Each row was made from one path, in order. Every step used is in the known rows, and no mark comes twice. Write each row's path.
Known rows:
d > g > q: [ 30 -18   4  22   0  -8 -62 -35  15  52  10   1  29  -6 -36   6  52  -1]
d > q > g > j > s: [ 55 -14 -12  75 -10  -9   5 -20 -38 -35  19  28 -14   7  -2  16  -4  43]
q > g > j > t: [ 41 -16 -14  36 -34  11 -14  24 -13 -14 -36   8  37  22 -26 -12 -16 -13]
j > t: [ 48  -1   3   7  21  39 -27   8 -21  36 -53  -6  51  -3  -5  -4  -3 -37]
w > g > j: [ -7 -26 -11  26 -11 -20 -26  10 -29 -22 -52   8  51 -14 -32  -9  37 -18]
d > q > g > j > t > w: [ 28 -57   7  23 -16   0   0  31   3   8  -1  14  -7  24 -16  -2   5  -3]
j > s > g > q: [ 52  16 -23  31   9  -7 -50 -49 -49  56  16   2  18 -17 -33  24  22 -11]
q > g: [ 37  20 -10  -4 -23   8 -22 -19  -8   0   7  27  33  -4  28  21  11   3]
s > g > j > t: [ 27   0 -32  32 -21  28 -28  21 -28   7 -55  -1  35   9 -36  -7 -21 -25]
t > w > q > g: [ 34 -17 -13  -6 -25  18 -44   1  14  12  34  36  25  -4  18  38  11  -5]
d > g > j > s: [ 27 -13  -4  71  24  30   6 -26 -20  -6  -8   3   0   3 -19  17  29  30]
d > q: [ 46 -13  -1  15  -5  -6 -44  -7  -9   4  -6  30   4 -21  18  11  -3  16]
w > q > g > j > t > d: [ 36 -41   7  23 -38  46 -36  39   4  -5 -28  -9  10  -8  -7 -11 -38 -43]
t > j > s: [  8  28  17  15  63  58  27 -13 -81  19  -6  -9  16 -29  46  27  42 -15]
g > j: [  3 -15   1  20 -35  -1   0  17 -13 -17 -51  10  39  -5 -31  13  20 -15]
t > g: [  5  20  -4 -17  22  54   1  10 -46  45 -47 -24  17  -9  32  17  32 -18]
j > s: [ 50  12   9  32  51  35   4 -36 -49  27 -14   1  20 -20  15  31  24  -2]
s > g: [ 16  45 -39 -11  -5  36 -43 -22 -30  33 -25  13  30 -25  11  28   4 -16]
q > g > j > s: [ 44  -2  -8  61  -3   7  18 -21 -43 -25   2  16   7   6  -8  22  11  23]

Write each row's path:
[ 38 -37  18  24   4  18 -63 -17  19  61   1 -21  10  -7 -33 -16  25 -24]	j > t > d > g > q
[ 38 -30  -8  58  -2  13   6  -7 -27 -12  23  21   0   7 -14  34  13  16]	t > w > q > g > j > s
[ 30 -31  17  18 -29  42 -10  31  -3  -3 -39 -16   5  -4   0 -19 -26 -42]	q > g > j > t > d
[ 12 -37 -16  23 -62  -6 -21  26  10 -27   6  32  23  10 -24  25   9   0]	t > w > q > g > j
[ 35 -20  31  -5  14  64 -20  19 -10  39 -53 -27  16 -24  17 -12 -16 -61]	j > t > d
[ 23 -35  26  14 -12  49  -9  36  -9  10 -61 -26  12 -14  -9 -18 -19 -56]	g > j > t > d
[ 29 -50  13   7  31 -34 -58 -10 -26  65  -6 -11  49 -10 -46 -16  59 -47]	j > t > w > g > q
[ 21 -23  10  66  22  44  10 -18 -15  -4  -8  -9 -16  -6 -10  10  20  17]	t > d > g > j > s
[ 46 -25 -14   2 -19  27 -49   9  11  18  27  29  28   6  11  24  -4 -12]	j > t > w > q > g
[ 17 -61  -7  24  -2  43 -54  31  29  28  -5   9  25   6 -33  17  11 -19]	d > g > j > t > w > q
[ 56   0 -17  17 -35 -16 -42 -18  -1 -17  31  45  -1  -3  36  12 -11  36]	d > q > g
[ 48   3 -26   4 -37  16 -64  -9   5  -4  23  39  41 -10  20  31  -6   0]	w > q > g
[ 45 -49  14  35 -23  14 -36  28  -1  -8 -25   3 -22 -13   4 -21 -39  -9]	g > j > t > d > q
[ 25   9  -9  -2  32  67  -5  24 -50  54 -58 -35  21   6  20  -4   9 -29]	j > t > g
[ 23  -2  -4  53  26  36  34  -2 -65   5 -31 -16  -3   3  -5  20  24   9]	t > g > j > s
[ 26 -33  -6  37 -70 -17 -15  18   4 -49   1  28 -14   3  -1  -2 -18  20]	t > d > q > g > j
[ 47 -27 -24  42 -42  15 -40  30  -6 -18 -26  16  42  19 -30  -5 -27 -14]	w > q > g > j > t
[ 23 -31 -12  37   5   5 -33  25 -30  -2 -64  -6  56   3 -38 -29   6 -32]	w > g > j > t
[ -2  13 -37  19 -44   9 -19   6 -24 -11 -41  14  25  -7 -30  18   3  -9]	s > g > j
[  3  58 -32   9  39  64  -6 -25 -81  29   1   1   5 -29  42  33  17 -10]	t > j > s > g
[ 21 -21  15  15  24  78 -41  -4  30  40 -22 -21   0 -10  17 -14   6 -15]	j > t > d > g
[ 19 -18   3  14 -20  55 -22  29 -14  14 -54 -23   4 -15  -9 -14 -31 -51]	s > g > j > t > d
[ 51 -12   0  11 -37   4 -39  -9   5 -13  30  30 -21 -13  47   3 -24  19]	t > d > q > g
